Each row comes from the steps of one path. Every step used is in the known rows, and no mark comes twice. Write the path behind each row, first mark first.
Known rows:
mava notor: [ 17  -8  -7 -20  -8 -20  -9   5   8  10 -36 -15  -4  -4  11   9   8  10
 -11  -5   6 -28 -18  -8   7   6   4]
fopi gaku zufiv: [  6 -25   0 -12  14  10  32  -3  26  20 -22 -30   3 -10  27   6   6   2
 -43 -28  10 -30 -29 -23   2 -23 -20]
zufiv mava rurure: [ 10 -42  -4  -6 -15  -8  14  14  17  32 -24  -3  -4   0  16  19  11   6
 -18 -18  11 -25 -35  -9  -6 -12  -4]
gaku zufiv: [  6   4   8 -16  14  14  21  -7  22   6 -14 -19  -3 -12   6  -3   2  -2
 -26 -20   8 -26 -24  -1  -8 -22  -7]
gaku notor mava: [ 18 -11  15   3  25 -19  -7  -4   9  -3 -38 -24  30  -8   6  20  38  22
 -46 -14   4 -24 -16 -14  -5  14  22]
gaku notor dozan zufiv: [  6 -23   4  -7  -4 -10 -20 -17  31  -5 -58 -12  12  -3 -13   4  18  36
 -40  -7  28 -33 -15   8  17 -29  19]
dozan notor mava: [ 12  -3   8 -33  11 -34 -12  -7  11   4 -30 -16  23  17  -1  17  29  35
 -39   9  -2 -27 -42 -16   0  19 -10]
veze dozan sokuf: [ 16 -16  -6 -52 -22   6 -15 -38  14  -5  -6  -7   0  -5  -4 -12   5  21
 -38  23   1 -21 -28   0  24 -10 -12]
sokuf dozan notor mava rurure: [ 36 -31 -22 -43  15 -35  -1   9  19  16 -34 -26  26  33  12  41  41  52
 -26  -1  25 -19 -32 -16  26  21  -9]
fopi gaku: [  8 -23  -1 -13  -6  -7  13  -1  17  19 -20 -17  -1 -15  28  10   7   7
 -37 -13  -6 -22 -31 -27   6  -9 -14]
notor gaku zufiv mava rurure: [ -5 -59 -18  -7 -12  -1  34  16  23  51 -31 -23  -2   1  35  19   8  12
 -23 -18  42 -38 -21 -26  -9  -7 -18]
sokuf dozan zufiv mava: [ -4 -44  12 -18 -34   5 -23 -34  43   7 -41 -13  -5  -7   5   8  31  51
 -22   3  35 -32 -54  36  33 -52  -6]
sokuf dozan: [ 20  -1  -4 -27  -5   3  -7 -11  18  -4 -16 -15  -4 -12  15  13  22  23
 -11  -3   8 -14 -26   8  24 -13   1]
rurure mava notor gaku zufiv dozan sokuf: [ 24 -53 -16 -12  18 -22  -3  -4  26  40 -67 -44  11   6  48  23  20  59
 -28  11  71 -43 -23 -26  32   2   2]
veze dozan zufiv mava notor: [ -4 -60  -7 -37 -40  -6 -27 -43  37  16 -43 -12  -9   1  -8   2  19  39
 -36  12  34 -48 -43  17  24 -20 -12]
dozan notor gaku: [ 11 -13 -16 -41 -25 -27  -4   3  11  21 -24 -22  -4  16   6  13  11  25
 -25  18   0 -28 -39 -25  15  13 -19]
veze dozan zufiv mava notor gaku fopi: [-10 -78 -12 -39 -46  -6 -23 -21  31  33 -56 -28   4   0  10   0  17  55
 -39  31  70 -61 -27  -5  33  -6 -22]
veze dozan notor gaku: [ 14 -23 -34 -70 -28 -16  -7 -20  14  16  -6 -20  -4  17  -6  12  14  26
 -43  29   5 -32 -39 -31  21  28 -30]
dozan sokuf: [ 15  -9  13 -23 -19  -6 -14 -13  12   3 -24  -7   1  -6  12 -11   3  18
 -21  14  -2 -17 -28   5  18 -23   0]
rurure mava: [ 13 -12   9  -3  29 -23  14   6  16  16 -19  -5   6 -10  18   9  12  13
 -42 -10   2 -15 -29 -25  -4  10   0]
veze dozan zufiv gaku notor mava rurure: [  8 -88  -5 -18 -13 -11 -10 -27  44  13 -33 -16  23   0  -6  20  22  47
 -85  -5  50 -36 -31 -19  17   7 -10]
fopi gaku notor mava: [ 17 -40   6   7  21 -23   3   1  12  12 -47 -37  34  -9  28  30  43  26
 -65 -23   5 -25 -21 -33   4  10  10]
zufiv mava: [ -4 -19  13  -7 -22   0  -2  -8  16  15 -24  -3  -3 -14  12   8  21   9
 -23  -7  -1 -27 -41   4  -6 -22  -1]
zufiv dozan sokuf: [ 23  -9  13 -25 -14   8 -24 -23  17   0 -30 -14   1  -8  16   2   9  38
 -14  16  18 -27 -46  14  28 -33   7]
zufiv mava notor dozan sokuf: [  3 -42 -14 -15 -35 -25 -33 -13  12  17 -75  -5  10   7  19  12  32  41
 -12  12  36 -38 -12   8  16 -21   6]
veze dozan notor gaku zufiv: [ 10 -23 -34 -66 -10  -1  16 -20  25  19  -6 -35  -2  21  -9  10  14  22
 -52  15  21 -39 -35 -27  14  15 -34]

Write each row's path:
[ 29 -32  -2   1   1  -6  10  10  20  13 -37 -36  12  -6  13  22  30   5
 -52 -25  -6 -24 -26 -22  17 -14  10]
fopi gaku notor
[-16 -38  23  -9 -44   2 -20 -30  41  10 -29   2 -12 -20   1 -13  -6  27
 -46   4  23 -31 -49   7  14 -37 -23]
dozan zufiv gaku
[  7 -98 -18   8 -18 -19   6   6  43  39 -77 -20  18  11  18  34  32  41
 -55 -27  51 -44 -26 -17  22 -36   3]
fopi gaku notor dozan zufiv mava rurure
[ 34 -27  -8 -36  21 -27  -5   7  18  22 -34 -19  22  26  12  42  28  52
 -26   1  29 -35 -55 -22  12  18  -4]
zufiv dozan notor mava rurure
[ 20 -58  -1  12   2 -22   3  15  20  20 -39 -20  27  -4  16  34  29  23
 -60 -26  27 -24 -19 -29  -2  18   5]
zufiv gaku notor mava rurure
[ 15 -44 -11  -4  18 -38   6  34   6  40 -56 -32  17   0  40  15  15  36
 -32   5  51 -36  -4 -45  15  38  -3]
rurure mava notor gaku fopi
[  8 -68  -3 -17 -31  -4  -7 -11  46  26 -40 -12  -3   4  13  18  22  48
 -17  -7  47 -32 -44  22  34 -43 -10]
sokuf dozan zufiv mava rurure
[  2  -6  -3 -25 -15 -11 -21 -18   8  -1 -41   5   8  -6  12  -4   6  28
 -18  15  15 -21  -8  -4  12 -20   0]
notor dozan sokuf
[  9 -15 -17 -39  -9 -10  15   2  22  23 -26 -36   0  20   4  10  12  20
 -32   4  15 -36 -35 -19   9   2 -22]
dozan notor gaku zufiv
[  6 -25   1 -11  24 -26  12   8   7  21 -24  -6  18  -3  30  19   7  22
 -25 -13  16 -19 -15 -32 -17  23  -4]
notor mava rurure
[-17 -36  -3  -8 -17   6  16  -8  21  32 -31 -24  -3 -13  29   8  15  14
 -28  -9  32 -39 -28 -15 -10 -17 -16]
notor gaku zufiv mava
[  1 -38 -13 -28 -27  -8  13  -2  28  36 -37 -35   0  20   6  17  30  26
 -36   5  24 -44 -49 -12   6 -13 -24]
dozan notor gaku zufiv mava
[  6 -51  -5  -3  -7 -12  -9 -14  36  10 -65 -24  15  -4   9  14  24  39
 -58 -15  30 -36 -19 -13  25 -32   7]
fopi gaku notor dozan zufiv
[  9 -56   1 -22 -42  13 -22 -40  50  -1 -25 -18  -2 -10 -28   0  17  29
 -80   2  25 -36 -44   7  30 -25  -9]
veze dozan zufiv gaku notor
[ 26 -65 -44 -39 -21 -10  22  15  35  45 -40 -44   4  38  18  42  43  43
 -22  -6  52 -36 -40  -9  31  -9 -22]
sokuf dozan notor gaku zufiv mava rurure
[ 12 -42 -26 -39 -26  -4   5  -8  35  27 -40 -45   2  24  12  32  51  45
 -30   6  39 -41 -47   3  30 -19 -21]
sokuf dozan notor gaku zufiv mava
[ 15   4   8 -19  20  27  12 -15  25   6 -20 -22  -4 -15  12  12   8  17
 -18 -16  28 -37 -43   5   4 -32   2]
gaku zufiv dozan
[-15 -59  -4 -10 -21 -13  -5  -8  34  29 -52  12   3   3  13  12   7  41
 -22  -8  49 -39 -28   1   3 -32  -8]
notor dozan zufiv mava rurure
[  4 -21   9 -28 -17   2 -19 -30  37  -3 -30 -16  -5  -9   6  -2  13  45
 -18   6  27 -23 -37  26  37 -39  -6]
sokuf dozan zufiv
[ 19 -28   6   7 -26   1  -8   0  24   4 -31 -19   4 -16  -6  15  25   5
 -55 -17   5 -23 -31  -5  10 -14   7]
zufiv gaku notor
[ -5 -74  -1   7 -24 -11 -14 -18  43  19 -77 -18  17  -2  11  23  42  45
 -62 -16  38 -45 -33  -4  22 -46   8]
fopi gaku notor dozan zufiv mava
[-12 -66  -7   2 -12 -43 -24 -16  40  27 -74   2   9  -5  18  14  16  56
 -56   1  64 -40 -22 -22  15  -2 -15]
rurure mava notor dozan zufiv gaku
[ 16 -36 -17  -9  15 -49 -18  -1  11  19 -71  -6  20  10  26  15  23  48
 -31  11  39 -24   1 -23  19  11   7]
rurure mava notor dozan sokuf
[ 10 -41 -22  -6  10 -48   2  15   9  41 -46 -23   4  -3  42  21  14  33
 -29   5  31 -28 -10 -51   6  42  -2]
rurure mava notor gaku
[ 23 -20 -29 -51 -26 -21 -13  -3  19  15 -26 -34  -2  21  11  27  33  44
 -19  20  16 -24 -37 -13  41   9 -16]
sokuf dozan notor gaku
[ 21 -33   0 -30  33  -8  10 -14  33  20 -46 -45  26  16  24  40  40  52
 -56  -9  34 -47 -61 -25  13  -6 -18]
fopi gaku zufiv dozan notor mava
[ 18 -43 -23  -8  33 -19  11   5  25  40 -54 -41   6  -3  43  34  21  43
 -28  -8  67 -45 -24 -38  11  20   2]
rurure mava notor gaku zufiv dozan
[ 23  -3   7 -37  17 -21 -21 -16  15   5 -36 -22  19  14   4  29  36  54
 -32  12  18 -37 -59  -7   9   7  -1]
zufiv dozan notor mava
[ 27  -7 -19 -67 -15  -5  -4 -22  21   0  -1 -14  -4  20 -27   8  18  16
 -45  16 -11 -28 -45  -8  19  11 -20]
veze dozan notor
[ 17 -32 -20  -3   6 -14   6   5  13  10 -52 -23  18  -4  18  29  34  17
 -52 -24  13 -29  -7 -29  11  -7  12]
fopi gaku notor dozan
[ 21 -25  -6  -5  23 -40   1  13  14  22 -42 -16   6  -1  23  20  17  20
 -31 -10  17 -25 -18 -28   4  24   6]
rurure mava notor
[-26 -36   9 -11 -38  -3 -28 -34  37   5 -44  13  -3 -19   5  -6  -1  40
 -45   6  42 -37 -31   0   8 -32 -22]
notor dozan zufiv gaku
[  7 -34  15  11  -6 -15 -15  -9  16   1 -38 -20  25 -16   8  20  39  25
 -67 -14  15 -28 -26 -18  -3   8   9]
zufiv gaku notor mava
[  9 -43  -3  -6   1   9  34  13  27  36 -26 -16   2   4  16  17  11   3
 -25 -31  29 -32 -30  -4 -12 -25  -9]
gaku zufiv mava rurure
